Every row comes from one small tree of marks. Brackets hold a mark, then the marks that hang from it, in alphabetical order. Every link used is in the known rows. Which tree was each row made from?
In the rows, 128 means zero.
Known rows:
{W V {X D U}}: [132  53 146 144 121 127 124 158 113 140 101  95  94 193 119  79]
{L X}: [134 103 121 129 134 146 119 139 122 142 115 117 119 129 132  86]
{L V {X D {K J}}}: [143  76 123 145 162 161 120 148 113 130  86  97  89 183 127  73]
{K J}: [162 133 103 138 142 142 111 136 112 125 103 107 126 138 127  89]
{G K}: [146 111 127 132 140 158 119 143 115 143 110 114  96 133 139  91]
{X {L V} U}: [151  90 142 146 164 151 109 156 122 140  85 109  97 155 142 100]
{X D {K J} {L V} U}: [168  78 143 157 176 168 101 165 117 125  67  94  84 189 131  85]
{W V {X D {K J} L U}}: [171  46 142 159 166 157 114 161 114 125  78  81  74 208 124  84]
{J K}: [152 115 122 127 148 146 125 143 116 134 126 125 115 131 147  89]
{W {X D}}: [138  70 143 133 117 140 108 139 137 135 101 118 109 149 127  73]
{U {X D L}}: [160  99 141 124 142 168  91 142 145 125  88 143 104 121 142  91]
{W V {X D L U}}: [147  49 154 147 142 140 112 158 122 140  90 101  90 185 128  86]
{W V {X L U}}: [153  57 142 147 154 139 121 152 120 139  96  96  87 175 134 100]
{U {X D K L}}: [163  84 146 128 156 188  93 146 146 122  83 138  83 132 139  88]
{W V {X D}}: [131  65 136 136 128 134 119 140 119 138 105 110  97 175 122  75]
{X D L U}: [154  97 153 141 135 153  92 160 128 138  90 117 117 145 131  84]
{X K}: [145 107 126 133 147 166 109 142 123 132 107 119 100 136 129  86]

Write each row's tree:
[156  33 157 153 174 163 119 158 136 134  76  96  62 180 141  96] => {W {X K {L V} U}}
[182  96 129 136 165 185  95 145 137 110  76 123  87 144 137  89] => {U {X D {K J} L}}
[133  80 138 132 136 167 110 148 125 139 104 117 100 150 126  71] => {L {X D K}}
[151  84 142 130 159 167  99 144 142 128  77 138  87 141 146  92] => {U {X D {L V}}}
[156  92 129 130 171 165 109 139 139 127  82 133  84 131 152 106] => {U {X {L V}}}
[168 105 120 150 148 156 118 157 109 123  95  87 101 167 123  89] => {X {K J} U}
[154  68 147 133 173 186  99 148 143 124  72 134  66 152 144  90] => {U {X D K {L V}}}
[173  80 130 141 183 182 102 147 134 113  65 118  71 164 141  91] => {U {X D {K J} {L V}}}
[159 109 122 141 145 163 102 145 116 121  94 107 107 158 120  72] => {X D {K J}}
[151  24 168 152 162 164 109 164 139 136  71 100  65 189 136  82] => {W {X D K {L V} U}}
[135  67 149 141 129 160 116 165 121 142 100 101  97 168 123  74] => {L {X D K U}}
[142  86 150 142 127 161 105 164 120 135  97 108  99 165 120  75] => {X D K U}
[131  60 138 147 157 158 133 162 114 143  95  93  78 179 132  89] => {L V {X K U}}
[154  67 151 135 139 152  95 140 146 134  90 125 106 139 136  80] => {W {X D L}}
[153  75 147 150 178 171 109 161 123 136  80 105  77 166 140  98] => {X K {L V} U}
[151  72 121 154 166 154 135 161 105 133  87  77  83 191 130  89] => {L V {X {K J} U}}
[146  63 134 154 155 155 125 165 108 133  82  82  85 201 124  76] => {L V {X D {K J} U}}
[121  79 135 133 139 145 117 146 121 145  98 117 105 159 132  75] => {L V {X D}}
[131  82 144 137 114 140 115 161 118 146 104 106 118 158 123  76] => {L {X D U}}
[122  66 145 142 131 138 122 163 116 148  94 101 101 177 128  78] => {L V {X D U}}
